Each row was made from one walk, in order. Every step used is in the known rows, and no mark comes twice. Write each row's walk.
Known rows
e > a: -12,4,-3,20,-19,-5,-33,18,-3,2,16,0,-6,-5,6,-6,-24,3,-9,-14,-25,10,18,-26,-4,-1,20,12,6,-20,-10,12,17,-34,-58,13,-9,65,-11,21,-18,1,-24,-27
g > k > q: 15,11,2,6,-14,-13,-35,25,15,-6,29,7,-14,-1,11,-34,-9,1,-5,-11,-32,-24,18,31,26,22,16,-7,-3,16,-5,-9,-18,-11,10,-38,-8,-13,-15,10,24,9,-19,23
m > a > g > k > f: 5,3,11,-45,-23,24,-36,28,9,5,23,21,12,-4,17,-5,-17,7,3,2,-24,15,15,8,1,8,24,-36,-5,-74,4,7,-11,-1,-8,1,-3,15,19,12,9,27,-10,-5
f > k > a > e: 5,0,-2,-7,-18,-4,-17,31,-23,-12,21,42,-26,-16,-2,-8,-22,27,53,-65,-3,15,16,-22,3,-17,25,7,-8,10,-5,13,3,-2,-4,-11,-4,-4,-6,15,70,13,-27,-22
k > q > a > z > m: -1,-8,-26,-8,-10,21,4,6,-8,-6,26,-15,-2,-7,23,-18,-6,-37,1,-1,-3,19,6,-21,30,11,17,-14,-8,-11,-6,18,-29,-20,12,6,-3,37,49,-2,-32,5,-15,45
g > k > f > q > e > a > z > m: 5,19,10,10,-13,6,-10,29,1,-10,22,50,25,-1,-4,-19,-9,6,1,-13,-10,-22,6,28,17,13,19,2,-6,-24,1,-22,-17,1,2,-10,-4,17,16,6,27,-4,-8,-10
a > k > f: 5,23,1,-7,-20,-7,-20,14,0,-13,20,14,20,-5,9,-9,-11,26,-25,-16,-21,-33,16,-22,3,11,27,-11,-1,13,-4,4,-17,-7,11,14,3,5,-13,5,24,28,-21,-22
q > a > m: -9,22,-45,-16,-9,38,11,1,5,-3,30,3,-3,-23,24,-6,-4,-3,8,-25,-28,10,1,-22,10,5,11,-11,-1,-16,0,18,-12,-31,-1,9,9,73,20,2,-31,10,-18,-21
n > q > f > k > a: 8,-4,-13,-8,-8,-3,-26,12,-6,6,16,16,-35,-6,50,-14,-18,20,24,-3,-18,24,2,-9,-3,-13,16,28,-4,17,-5,3,-2,-23,0,51,0,-16,-15,9,33,12,-12,46
k > f > q > e > a: 2,10,22,-1,-7,-19,-17,18,-5,-21,5,72,30,-8,-12,-10,-28,18,-2,-15,-14,2,9,-23,9,-33,24,3,-8,-32,-9,20,8,-16,-9,30,-10,23,-19,19,-24,-23,-14,-10
f > q: 4,-2,-8,-12,-8,-21,-19,12,-12,0,15,79,-16,-10,8,-3,-20,1,-20,-19,-30,-11,25,-16,3,2,16,-2,-7,-42,2,38,-4,-26,10,-17,-9,10,-14,13,-26,-36,-23,-11
g > k > f > q > a: 11,21,-14,-7,-10,-4,-30,25,13,-16,29,57,16,-3,25,-20,-5,22,3,-12,-30,-20,5,29,17,19,18,-11,-9,-13,5,-7,-10,-7,16,-18,-1,19,-1,11,25,-7,-13,-9
z > m > a > g > k > f > q > n: -2,-3,-14,-16,-14,49,30,28,-17,6,16,39,14,3,33,-8,1,1,-21,-11,23,-14,23,4,6,2,16,-27,-11,-70,20,-6,-52,-3,7,8,8,17,3,3,1,13,-2,1
a > g > k > f: 10,7,0,-8,-11,8,-33,14,15,-3,31,19,20,0,11,-13,-17,12,8,1,-31,10,10,7,7,11,21,-43,-6,-2,1,1,-20,6,12,-5,-2,6,34,1,19,40,-9,-25
n > q: 11,-3,-4,-3,-9,-4,-31,-1,0,18,21,0,-17,-2,5,-16,-21,5,-24,-10,-30,3,30,-15,-7,-8,15,38,0,5,-8,8,-15,-39,-2,-2,-7,19,-26,4,-17,11,-19,41
e > a > g > k > q > n: -7,-5,-6,20,-17,3,-40,23,10,2,25,-6,3,-2,29,-22,-26,-5,-5,-1,-30,-7,16,-1,14,-12,19,-26,5,-9,-14,5,12,-10,-48,8,1,54,28,12,12,16,-10,-2
k > q: 11,-5,5,4,-13,-20,-24,12,0,-9,20,2,-14,-7,9,-24,-18,-10,-13,-7,-19,2,23,-21,22,-1,21,-9,-6,7,-12,23,-13,-25,3,-3,-15,-9,-17,15,-28,3,-26,41
z > a > g: -3,-5,-17,-72,-21,84,-27,19,-5,9,28,5,6,-9,1,3,-14,1,-7,-9,-21,28,23,-24,5,12,16,-35,-18,-29,3,22,-5,-7,1,-2,4,68,42,20,-18,26,-16,-17
a > g > k: 5,1,-5,-12,-13,12,-34,11,15,8,31,10,-2,1,6,-14,-22,2,4,-4,-38,10,17,9,6,14,15,-38,-4,0,4,3,-22,1,10,-23,1,8,37,0,21,38,-13,-25
q > k: -3,11,-5,-9,-12,6,-16,3,-5,-5,34,3,-14,-9,-5,-21,-19,3,104,-20,-34,-8,31,-8,4,6,16,-8,-5,10,1,8,-11,-15,6,-9,28,2,-16,17,63,19,-17,-24
n > q > k > a > e: 8,-3,3,-2,-7,13,-26,1,-1,9,35,-5,-26,-6,-1,-29,-17,1,54,-40,-8,-4,25,-6,6,-22,19,36,0,12,-10,-6,-7,-17,-6,0,18,11,-18,3,33,12,-8,45
f > q > k > a > z > m: 0,-4,-7,-14,-10,12,9,14,-23,-3,28,69,-20,-11,4,-9,-8,-18,56,-11,9,-19,22,-5,13,15,18,-5,-11,-42,8,22,-12,-5,7,-13,19,6,32,8,24,-31,-11,-3
g > k > q > e > a: 5,11,22,13,-15,-9,-35,30,16,-8,24,9,-12,-3,-18,-43,-20,-2,4,-17,-30,-16,12,30,33,-4,14,1,1,14,-12,-16,-6,-8,-7,-28,-7,1,-13,12,26,5,-13,23
g > k > f: 13,27,-2,3,-14,-7,-32,20,17,-12,28,26,16,-2,14,-22,-8,24,4,-15,-28,-20,14,23,9,18,21,-5,-8,4,0,-16,-15,-9,11,-16,-7,-2,-17,14,30,21,-16,-19
n > q > e > a > z > m: -5,-4,20,10,-8,21,-7,3,-10,20,13,-6,-9,-1,-38,-20,-28,-16,-14,-17,-12,15,21,-16,3,-35,11,50,3,-6,-12,-11,-15,-29,-20,19,-3,43,5,-2,-15,6,-6,43
m > a: 1,5,6,-44,-25,16,-29,22,-3,7,14,18,-11,-9,11,-2,-18,3,-9,-16,-23,7,28,-17,-9,4,20,-5,-4,-77,5,21,-7,-27,-17,1,-6,20,-19,21,-15,9,-22,-6

Write each row's walk
-2,-3,34,13,-13,-14,-24,19,0,-12,11,2,-9,-9,-33,-35,-32,-14,1,-15,-19,12,12,-22,31,-43,18,3,0,5,-23,15,4,-23,-19,15,-13,14,-17,17,-24,-6,-18,42
k > q > e > a
-6,6,-23,-12,-13,-8,-14,19,-11,-11,13,32,-27,-11,64,-5,-21,25,62,-18,-37,31,-8,-13,0,-3,13,-12,-6,11,5,15,-2,-14,13,67,0,-40,-17,19,60,20,-20,-24
q > f > k
10,15,-6,2,-13,-13,-35,24,19,-10,30,6,-21,-3,42,-35,-9,3,8,-9,-31,-11,0,35,28,18,15,-13,-4,16,-3,-12,-15,-8,12,2,-5,-36,-16,12,29,11,-16,25
g > k > q > f
3,-4,-2,-18,-9,-6,-17,15,-12,-6,27,75,-26,-14,6,-13,-15,-4,57,-13,-10,-19,23,-4,11,3,19,-6,-9,-29,4,29,4,-10,1,-16,17,4,3,17,24,-35,-16,-4
f > q > k > a
-3,-3,-10,-15,-16,50,24,28,-12,8,19,9,-3,5,34,-8,3,-10,-12,0,24,17,6,7,14,19,16,-27,-11,-55,21,-13,-56,-1,4,24,3,2,4,3,-1,21,-5,15
z > m > a > g > k > q > f
6,-2,-3,2,-10,-19,-19,14,4,-17,16,2,-21,-6,54,-25,-16,-9,10,-3,-21,17,-3,-17,25,-10,19,-16,-7,7,-10,21,-8,-23,10,51,-10,-37,-19,15,-22,5,-19,43
k > q > f
-7,-4,-10,-18,-17,55,27,18,-22,13,13,11,0,5,5,3,-2,-5,-20,-8,24,19,24,-14,1,17,16,-18,-11,-66,21,-1,-56,-10,-2,8,1,25,3,3,-17,25,-11,-8
z > m > a > g
2,-1,-24,-11,-7,-15,-12,13,-8,-3,17,75,-15,-14,46,-16,-26,-3,-20,-36,-35,-55,39,-19,1,-34,12,-11,-4,-39,0,44,-2,-31,9,-7,2,3,-17,14,-15,-29,-17,-5
f > q > n
1,17,-1,-8,-11,0,-14,8,-3,-18,32,13,17,-9,3,-21,-13,16,107,-13,-22,-8,22,-10,4,0,23,-13,-8,10,-2,5,-8,-10,9,15,25,0,-19,18,60,21,-14,-21
q > k > f
-3,-4,21,4,-16,-17,-7,33,-24,-8,14,28,-10,-21,-24,-21,-24,18,54,-18,-26,15,13,-13,22,-19,21,0,-1,21,-18,11,9,-7,-7,-2,-6,-1,-9,14,72,-3,-23,20
f > k > q > e > a > m
11,26,-3,8,-19,18,-14,25,17,-3,35,19,-25,-14,8,-23,1,4,-3,-21,-3,-31,12,22,15,27,21,-1,-5,0,0,-20,-8,-9,-9,-31,-3,-1,6,8,17,16,-18,-17
g > k > a > m
-6,5,-43,-28,-11,37,-26,3,14,0,35,6,1,-6,24,-14,-13,-4,19,-7,-36,30,0,4,15,7,9,-35,-3,-7,6,15,-18,-8,6,-7,11,68,56,-1,4,28,-10,-22
q > a > g > k
-4,9,-7,-15,-22,45,30,26,-21,6,11,15,9,2,9,0,7,7,-33,-12,30,-9,19,-10,1,22,20,-6,-9,-55,19,-13,-55,-7,1,13,4,20,-21,3,2,22,-14,-5
z > m > a > k > f
5,4,-27,-14,-9,16,-29,-1,4,10,28,-7,4,-4,24,-17,-10,12,-18,-5,-25,3,8,-10,5,-9,15,24,3,14,-7,4,-15,-25,5,16,9,59,2,-3,-1,13,-9,45
n > q > a > k > f
-6,6,-8,-15,-23,48,28,23,-23,10,14,10,-3,2,4,-2,4,-1,-38,-17,24,-12,25,-10,2,26,16,-2,-8,-53,21,-11,-55,-12,0,3,6,21,-20,4,1,19,-15,-8
z > m > a > k
5,-4,-5,-8,-21,-7,-21,27,-23,-10,17,43,-29,-15,3,-6,-16,26,52,-14,-2,17,20,-22,-1,4,24,2,-10,12,-1,20,4,-10,-5,-13,-4,-2,5,19,72,11,-29,-24
f > k > a
-5,1,-7,-14,-22,43,29,24,-22,9,15,6,-4,2,8,-7,4,-3,-38,-10,29,-10,21,-8,11,24,19,-8,-6,-48,16,-10,-56,-10,1,3,3,14,-21,3,1,15,-14,16
z > m > a > k > q
9,-6,-11,9,-11,-16,-17,14,2,-13,20,-4,-12,-11,46,-38,-20,-10,-13,-22,-24,-41,37,-21,19,-39,18,-21,-2,9,-18,28,-13,-32,3,6,-4,-14,-22,17,-19,9,-20,45
k > q > n
13,14,-2,1,-19,8,-35,25,15,-8,31,20,-28,-4,8,-25,-5,7,-1,-15,-5,-22,17,23,11,21,18,0,-8,2,2,-12,-10,-11,-8,-36,-5,-1,3,14,24,14,-17,-17
g > k > a
-6,6,-15,-15,-20,42,35,27,-24,3,11,35,11,0,31,-5,3,5,-39,-20,28,-35,27,-8,4,2,18,-12,-9,-64,18,-4,-51,-9,6,15,10,16,-21,5,4,6,-8,0
z > m > a > k > f > q > n
-14,5,-1,16,-22,8,-26,12,-7,10,19,-11,2,-7,6,5,-27,-24,-2,-9,-24,9,18,-35,-7,14,21,8,5,-37,-12,13,11,-29,-51,14,-11,65,51,9,-18,12,-19,-27
e > a > z
-13,6,35,5,-14,14,-28,17,5,-2,14,13,-2,-5,-57,-27,-43,-7,11,-27,-33,19,13,-9,15,-48,12,0,2,-6,-15,1,9,-9,-31,11,-2,40,11,11,5,14,-11,-25
q > e > a > g > k
-16,12,36,6,-18,8,-21,16,-3,-3,11,11,-6,-10,-59,-26,-40,-2,-2,-36,-30,-2,14,-21,14,-47,13,14,5,2,-16,3,8,-14,-32,16,0,37,-13,14,8,10,-15,-25
q > e > a > k
-7,7,-7,-13,-15,49,32,20,-23,9,14,14,-4,2,0,-3,-4,-4,-25,-68,26,7,23,-14,3,-3,17,7,-9,-65,15,-10,-58,-13,-3,7,0,21,-36,3,-20,17,-13,-8
z > m > a > e
-12,-5,-1,15,-18,5,-37,13,1,5,19,0,4,-2,6,-3,-31,-4,-5,0,-27,26,14,-29,0,-3,21,-16,6,-22,-8,15,13,-18,-52,19,-6,69,27,12,-14,17,-20,-30
e > a > g
11,21,2,2,-16,13,-33,25,15,-9,35,21,-26,-5,3,-29,-12,3,0,-66,-7,-21,13,21,15,-1,22,8,-5,1,-1,-17,-12,-3,-6,-33,-4,-4,-9,11,21,18,-19,-19
g > k > a > e
6,14,-2,4,-18,21,7,13,3,-9,25,14,-30,-23,6,-4,-4,-5,-11,-22,22,-13,16,-32,5,5,25,0,-9,-18,-6,13,1,-23,-26,4,-7,11,12,11,-37,11,-23,-17
k > a > m
-2,-2,-19,-14,-15,2,-15,22,-10,-15,16,35,-32,-12,67,-4,-20,20,65,-6,-12,40,-15,-18,5,-6,18,-24,-11,5,4,19,1,-2,3,71,1,-39,14,15,55,25,-15,-22
q > f > k > a > g
-2,9,16,3,-7,-1,8,17,-14,-18,7,65,36,-6,-11,-4,-19,5,-4,-13,3,2,8,-25,10,-18,23,1,-12,-43,-4,10,-7,-12,-2,33,-8,26,12,11,-24,-18,-7,-6
k > f > q > e > a > z > m
6,-6,-12,-10,-10,2,-20,9,-7,11,20,9,-32,-7,51,-11,-18,4,27,-2,-16,25,1,-13,-2,-5,16,27,-5,8,-5,3,-4,-22,3,51,-1,-16,17,3,33,17,-10,45
n > q > f > k > a > z
7,-8,1,-8,-19,20,-25,12,4,-8,25,17,-26,-7,7,-9,-18,-8,-2,-3,16,18,17,-33,5,-4,27,-23,-11,-14,-2,26,-4,-9,-18,5,-5,13,45,12,-28,25,-18,-19
k > a > g
2,7,22,-5,-19,-5,-20,17,-2,-9,20,-1,-10,-9,-26,-30,-21,-1,-27,-21,-27,-30,15,-14,26,-13,22,-9,4,28,-13,6,-17,-4,11,0,3,-13,-12,3,23,15,-19,22
a > k > q > e
4,12,-16,-14,-2,-8,-12,13,-3,-21,16,69,33,-10,25,-5,-15,18,5,-44,-14,4,2,-23,11,-23,24,-6,-10,-36,-2,25,-3,-15,9,26,-5,38,-9,12,-31,-20,-13,-9
k > f > q > a > e
-1,-6,-16,-12,-13,-11,-18,25,-22,-11,22,25,-9,-15,14,-18,-19,19,60,-43,-30,26,6,-13,21,-13,19,-7,-4,20,-8,21,-4,-8,14,-8,-1,14,-3,10,69,4,-24,22
f > k > q > a > e
-4,7,-8,-18,-21,41,31,27,-26,6,12,36,10,1,12,1,6,7,-37,-12,30,-16,21,-9,5,23,20,-5,-11,-66,22,-7,-52,-6,5,10,4,20,-19,3,0,2,-11,-1
z > m > a > k > f > q
